What can hang from each mark
S: L Q
Z: V
D: U
J: V W
V: J U Z
U: D V
Q: S
W: J S Z

Each row was made from one small tree. Brackets hold a mark, then the marks that hang from it, in alphabetical order. Every link used is in the known rows. Write each row's tree.
Known rows
[V J Z]: [-0.27 -1.96 -0.14  1.29 -0.07 -1.04  1.19 -2.01 -0.43 -0.35  0.22 -1.88
  0.19  0.85 -2.31  3.13  0.61  0.81  0.78 -1.15 -0.43  0.76 -0.30]
[J V]: [ 0.38 -1.33  2.35 -0.61 -1.51 -2.18  2.27 -3.58 -0.50 -0.84 -0.55 -1.61
 -1.92 -2.15  0.63  1.99  0.25  0.10 -0.25  0.26 -1.85  1.31  0.92]
[U D [V J Z]]: [-0.01 -3.01 -3.38 -0.15 -0.22  1.05 -0.75 -0.90  0.34 -3.19 -1.45 -3.29
  1.02  0.84 -2.92  2.26  1.79  0.39  2.55  0.78  0.18  0.90  0.48]
[J [V U Z] W]: [ 0.57  0.71  3.27 -0.08 -1.18 -0.96  3.19 -3.74 -1.81 -1.55  0.02 -1.35
 -2.73  0.41 -2.06  6.90 -3.72 -0.06 -0.24  0.49 -0.10  2.04  0.06]
[D U]: [-0.47 -1.22  0.99 -1.51 -1.61 -1.99  2.35 -2.24 -0.34 -0.27 -1.85  0.03
 -0.09  0.69  0.61  0.30  0.46 -1.58 -0.28  1.12 -1.46  1.40  0.55]
[W J S]: [ 0.82 -0.55 -1.89  0.06 -2.97 -5.43  0.95 -3.62 -0.08 -0.45 -4.70 -0.67
  1.45 -2.14  0.16  1.53  3.77 -0.40 -2.28  1.45 -1.28 -1.14  1.01]
[Q [S L]]: [-1.35 -0.56  0.09 -0.63  0.63 -0.70  1.39 -0.02 -0.25  1.13 -0.57 -0.42
 -2.18 -1.96 -1.44  2.82  1.31  1.17 -3.16 -0.89 -3.58  2.20  0.17]
[W [S L] [Z [V J]]]: [-0.60 -0.84 -4.08 -2.14 -2.85 -5.13  0.27 -1.92 -0.77  0.64 -2.39 -1.73
 -2.44 -2.32 -3.03  1.09  0.67 -1.11 -2.59 -2.08 -2.06  1.55  1.18]
[Z V]: [ 0.59 -0.61  0.00 -2.31 -0.62 -1.80  1.63 -1.52  1.24  1.67  0.11 -0.33
 -2.35 -0.67 -0.28  0.89  1.01 -1.23 -1.77 -1.80 -0.65  1.17 -0.11]
[Z [V J [U D]]]: [ 1.40 -1.74 -1.59 -2.81  0.36 -0.07 -0.44 -1.72  1.16  1.93  0.37 -0.96
 -4.09  1.59 -3.42  0.94  1.57  0.36 -0.24 -2.69 -0.27  2.80  0.82]
[V J [U D] Z]: [ 0.40 -2.16 -0.89  0.09  0.43  1.25 -0.66 -2.32 -0.55 -0.01 -0.50 -1.97
 -1.31  2.48 -4.33  3.23  0.93  1.62  1.46 -1.89  0.09  2.70  0.43]
[J [W Z]]: [-0.15 -1.37  0.03 -1.63 -0.93 -3.78  1.61 -2.96 -1.70 -0.17 -2.16 -1.76
 -1.48 -0.37 -1.24  2.65 -2.67 -1.54 -1.69 -0.18 -0.95 -1.04 -0.19]
[J [W [S L] Z]]: [-1.01 -0.69 -2.00 -1.06 -2.32 -4.87  1.71 -2.81 -2.26 -0.14 -3.38 -1.92
 -1.65 -2.05 -2.03  3.50 -2.43 -1.26 -2.61  0.45 -1.19  0.11  0.43]
[D [U V]]: [-0.91 -0.74 -0.26 -1.76 -1.78 -1.09  1.93 -0.94  0.14 -2.16 -2.58 -0.38
  0.68  1.04  0.71  0.73  0.43 -1.96  0.11  1.94 -0.75  1.44  0.84]
[V [J W] U Z]: [-0.03 -0.41  0.65  0.74  0.52 -0.03  1.43 -2.27 -1.27  0.10  0.16 -1.30
 -2.14  3.03 -4.22  5.98 -2.39  1.07  0.15 -1.40  0.80  1.98 -0.03]
[S Q]: [-0.74 -0.12  1.54 -0.28 -0.63 -1.71  0.91 -1.14 -0.31  0.78 -2.24 -0.17
 -2.83 -1.23 -0.13  0.46  0.68  0.76 -1.15 -1.47 -1.37  1.23  0.84]
[D [U [V [J W] Z]]]: [-0.71 -0.77 -0.81 -0.66 -1.35 -0.95  2.37 -1.08 -0.57 -3.29 -1.31 -1.11
  0.73  2.56 -1.52  3.46 -1.43 -1.62  1.43  2.59  0.00  1.26  0.35]
[U D V]: [ 0.04 -2.70 -2.72 -1.67 -0.56  0.42 -0.60 -1.08  0.68 -2.13 -2.76 -2.57
  0.23 -0.64 -0.84  0.49  2.15 -0.45  0.94  1.13 -0.22  0.74  0.86]
[S L]: [-2.26 -0.27  0.15 -1.09 -0.12 -1.70  1.19 -0.83 -0.03  0.54 -1.30 -0.70
 -2.19 -1.95  0.54  1.08  0.64  0.97 -1.14 -1.92 -1.34  2.05  1.78]
[U D]: [ 0.41 -3.43 -1.30 -1.37 -0.25 -0.74 -0.19 -2.61  0.20  0.27 -1.85 -2.05
 -0.64 -0.90 -0.87 -0.14  2.14  0.18  0.41  0.05 -1.07  0.66  0.53]
[U D [V [J W] Z]]: [ 0.13 -2.71 -3.46 -0.27  0.04  0.73 -0.08 -1.14 -0.20 -3.54 -1.18 -3.46
  0.38  1.34 -3.61  3.88 -0.15  0.04  2.58  1.76  0.73  0.43  0.21]
[Z [V [J W] [U D]]]: [ 1.69 -1.46 -1.64 -2.91  0.62 -0.29  0.29 -2.02  0.68  1.62  0.69 -1.14
 -4.78  2.02 -4.02  2.42 -0.43 -0.01 -0.18 -1.91  0.27  2.18  0.59]
[U D [V Z]]: [-0.26 -2.11 -2.42 -0.61 -0.80  1.09 -0.14 -0.85  0.44 -3.08 -2.32 -2.68
  1.66 -0.01 -1.44  2.23  1.63 -0.50  1.58  1.14  0.15  0.93  0.10]

Write each row's tree
[-0.23  1.83 -0.33 -0.28 -3.61 -5.81  1.27 -2.83 -0.76 -2.17 -4.34 -0.34
 -2.43 -4.00  0.14  2.26  2.49  1.60 -1.32  0.77 -2.59  1.41  3.01] -> [W [J V] [S L Q]]
[ 0.10 -1.02  0.24 -0.36 -0.34  1.36  0.17 -2.26 -0.44  0.23 -1.54 -1.18
 -0.51  1.29 -2.61  3.13  0.77  0.60  0.03 -1.48  0.18  2.79  0.15] -> [V [U D] Z]
[-1.30  0.18 -1.55 -0.98 -2.36 -4.84  1.46 -2.11 -2.40 -0.34 -3.87 -1.38
 -3.05 -2.33 -2.39  3.29 -2.73 -0.65 -2.50 -0.02 -1.51  0.58  0.87] -> [J [W [S L Q] Z]]
[ 0.15 -1.79 -1.47  1.83 -1.13 -2.32  2.06 -2.89 -1.56 -0.60 -0.51 -2.57
 -0.09  0.70 -3.90  5.73 -1.40  0.05  0.02  1.15  0.12  0.17 -0.75] -> [V [J [W S]] Z]
[ 0.92 -0.92 -1.06 -3.46 -0.71 -2.57  0.77 -2.68 -0.81  0.53 -1.62 -1.40
 -3.18  0.57 -2.80  2.57 -2.27 -1.65 -1.58 -1.19 -0.44  0.38 -0.02] -> [J [W [Z [V [U D]]]]]
[ 1.43 -0.36 -1.33 -1.22 -4.81 -7.74  0.76 -5.13 -1.37 -2.33 -5.45 -1.71
  0.87 -3.38 -0.28  1.65  2.40 -1.21 -2.11  1.01 -2.82 -1.38  1.47] -> [W [J V] S Z]
[-0.85 -0.93 -0.74 -0.60 -1.58 -0.61  1.75 -0.77 -0.13 -3.06 -1.50 -0.96
  1.30  2.13 -1.06  2.20  0.19 -1.34  1.29  1.75 -0.39  1.67  0.50] -> [D [U [V J Z]]]
[ 0.29  0.36  3.27 -0.02 -1.55 -0.45  2.18 -3.41 -0.89 -0.97 -0.38 -1.00
 -1.76 -0.35 -1.00  4.39 -0.70  0.43 -0.36 -0.94 -0.75  2.86  0.55] -> [J [V U Z]]
[ 1.06 -0.28 -0.33 -2.41  0.49 -1.04  1.10 -1.68  0.53  2.08  1.00 -0.47
 -4.86  2.02 -3.33  3.06 -1.11 -0.20 -1.20 -2.39  0.34  2.08  0.43] -> [Z [V [J W] U]]
[-0.05 -0.58 -0.59  0.34 -1.83 -3.41  2.27 -2.69 -1.58  0.47 -2.79 -1.22
 -2.42 -1.45 -1.99  3.71 -1.85 -0.60 -2.22  1.59 -0.52  0.20  0.11] -> [J [W [S Q]]]
[ 1.05 -1.39  1.74 -1.55 -1.12 -0.39  0.88 -3.79 -0.49 -0.51 -1.09 -1.57
 -3.12 -0.91 -1.01  2.10  0.59  0.69  0.30 -0.38 -1.43  2.78  1.51] -> [J [V [U D]]]
[ 0.80 -0.65 -2.80 -1.17 -3.98 -7.36  0.00 -4.02 -1.08 -0.97 -6.08 -1.18
  1.93 -2.42 -0.46  0.80  3.07 -1.43 -3.00  0.25 -2.10 -1.98  0.98] -> [W J S Z]
[ 1.27  0.39 -1.08 -3.68 -2.07 -6.13  0.18 -2.58  0.61 -0.63 -3.17 -0.17
 -0.36 -0.77  0.04 -0.14  2.53 -1.59 -2.03 -2.25 -1.78 -1.67  0.87] -> [W J [Z V]]
[ 1.17 -0.19  0.82 -2.36 -2.81 -6.44  0.65 -4.19 -0.88 -2.58 -3.73 -1.22
 -0.06 -2.09  0.80  0.87  1.86 -0.63 -0.82 -0.71 -2.78 -1.50  1.61] -> [W [J V] Z]
[ 1.18 -1.34 -2.13 -1.44 -0.79 -2.86  1.73 -2.23  0.33  1.33  0.47 -1.43
 -3.14  0.16 -2.98  2.80 -0.42 -0.95 -1.35 -0.33 -0.15  0.74 -0.09] -> [Z [V [J [W S]]]]
[ 1.42  0.96  0.13  0.55 -3.84 -4.44  1.61 -4.50 -0.70 -1.91 -3.83 -0.79
  0.62 -1.55 -0.79  4.38  2.50  0.18 -1.47  1.24 -1.08  0.82  1.23] -> [W [J [V U Z]] S]
[ 0.96 -1.15 -0.03 -0.94 -3.50 -5.46  2.62 -5.08 -2.60 -1.69 -2.65 -2.67
 -1.86 -2.62 -1.97  4.49 -2.95 -1.90 -1.76  2.14 -1.83 -0.16  0.29] -> [J V [W S Z]]
[ 1.36 -1.05  1.66 -1.70 -0.78 -0.97  1.77 -4.23 -1.31 -1.00 -0.69 -1.87
 -4.18 -0.15 -1.99  4.44 -2.52  0.24  0.32  1.00 -0.60  2.00  1.11] -> [J [V [U D]] W]
[ 1.18 -0.72 -0.70 -3.16 -0.27 -0.01  0.16 -1.70  1.27  2.02 -0.40 -0.26
 -3.43  0.69 -2.01  0.79  1.32 -0.51 -1.26 -2.44 -0.16  2.73  0.51] -> [Z [V [U D]]]
[-1.86  0.22 -2.04 -0.92 -3.40 -5.13  0.18 -1.58 -2.02 -0.07 -4.96 -1.14
 -2.33 -3.44 -1.72  0.88  0.30 -0.14 -3.02 -1.69 -2.63  1.58  1.59] -> [W [S L Q] Z]
[-1.01 -0.20 -0.02 -0.91 -1.99 -0.56  2.26 -0.83 -0.07 -2.92 -2.20 -0.47
  1.85  1.49  0.13  2.18 -0.03 -2.02  0.55  1.84 -0.37  1.58  0.25] -> [D [U [V Z]]]
[ 0.41 -3.48 -4.15 -1.88 -0.14 -0.88 -0.95 -1.56 -0.46 -2.94 -2.52 -3.74
 -0.85  0.64 -3.18  1.75  0.04 -0.49  1.67  1.16 -0.35 -0.22  0.91] -> [U D [V [J [W Z]]]]
[ 0.99 -2.68 -1.30 -1.35  1.15 -0.04 -0.48 -2.73 -0.73  0.78 -0.72 -2.15
 -3.86  2.29 -4.32  2.96 -0.78  1.27  0.80 -0.81  0.06  1.79  1.11] -> [V [J W] [U D]]
[-0.51 -1.34 -1.38 -2.22 -1.62 -2.43  1.50 -1.38 -0.88 -2.85 -2.40 -1.33
 -0.23  1.98 -1.32  1.70 -1.33 -2.17  0.64  1.88 -0.81  0.67  0.89] -> [D [U [V [J [W Z]]]]]
[ 0.82 -0.75  2.00 -0.56 -1.42  0.28  1.27 -3.70 -0.83 -1.44 -0.71 -1.77
 -1.69 -0.30 -1.73  3.87  0.20  0.63  0.78 -0.44 -1.00  2.97  0.74] -> [J [V [U D] Z]]
[-1.55 -0.98 -2.73 -1.04 -3.28 -5.07  0.60 -2.49 -1.75  0.17 -4.35 -1.80
 -0.58 -3.28 -1.37  1.15  0.49 -1.01 -2.98 -1.06 -2.26  1.01  1.13] -> [W [S L] Z]
[-0.47 -1.68 -2.11 -1.15 -0.43 -1.98  0.50 -1.08 -0.60 -2.31 -1.97 -2.64
 -0.82  0.64 -1.99  2.71 -1.14 -0.78  0.10  0.36 -0.20 -0.37  0.63] -> [U [V [J [W Z]]]]
[-0.79  1.62 -1.74 -0.12 -2.91 -5.53  0.43 -1.67 -0.41 -0.79 -5.10  0.17
 -1.48 -3.12 -0.02  1.42  3.08  1.47 -2.07  0.03 -1.81  0.79  2.55] -> [W J [S L Q]]
[ 1.27 -0.43 -1.48 -1.75 -0.57 -1.74  1.19 -2.18  0.23  2.13  0.21 -0.78
 -4.32  1.33 -3.81  3.50 -0.88 -0.49 -1.86 -1.44  0.19  2.24  0.36] -> [Z [V [J [W S]] U]]
[-0.94 -0.64 -1.48 -0.11 -1.54 -3.33  2.37 -2.49 -1.40  0.32 -2.16 -1.54
 -1.99 -1.83 -1.44  4.16 -1.96 -0.46 -2.09  1.35 -0.44  0.79  0.57] -> [J [W [S L]]]
[ 0.78  0.56  1.51  0.75 -2.84 -2.07  3.28 -4.47 -2.24 -1.38 -1.34 -1.70
 -2.06 -0.59 -2.94  7.66 -3.31 -0.49 -1.29  1.96 -0.11  2.23 -0.04] -> [J [V U Z] [W S]]
[ 0.75 -0.27 -1.83 -2.19 -2.44 -4.21  1.62 -3.27 -1.44  1.04 -2.63 -1.18
 -2.48 -0.46 -3.20  3.77 -2.47 -2.41 -3.41 -0.17 -0.40  0.44 -0.34] -> [J [W S [Z [V U]]]]
[ 0.23 -1.39 -0.29 -1.41  0.22 -2.07  0.30 -2.74 -1.60  0.86 -1.35 -1.56
 -3.62  2.08 -3.74  3.18 -2.10  0.35 -0.93 -2.16 -0.29  1.09  0.88] -> [V [J [W Z]] U]
[ 0.45 -0.61 -0.43 -2.74 -0.90 -3.78  1.79 -2.51 -0.89  0.36 -1.17 -1.24
 -2.46 -0.25 -1.65  2.65 -2.65 -2.13 -2.09 -0.87 -0.75 -0.61 -0.54] -> [J [W [Z V]]]
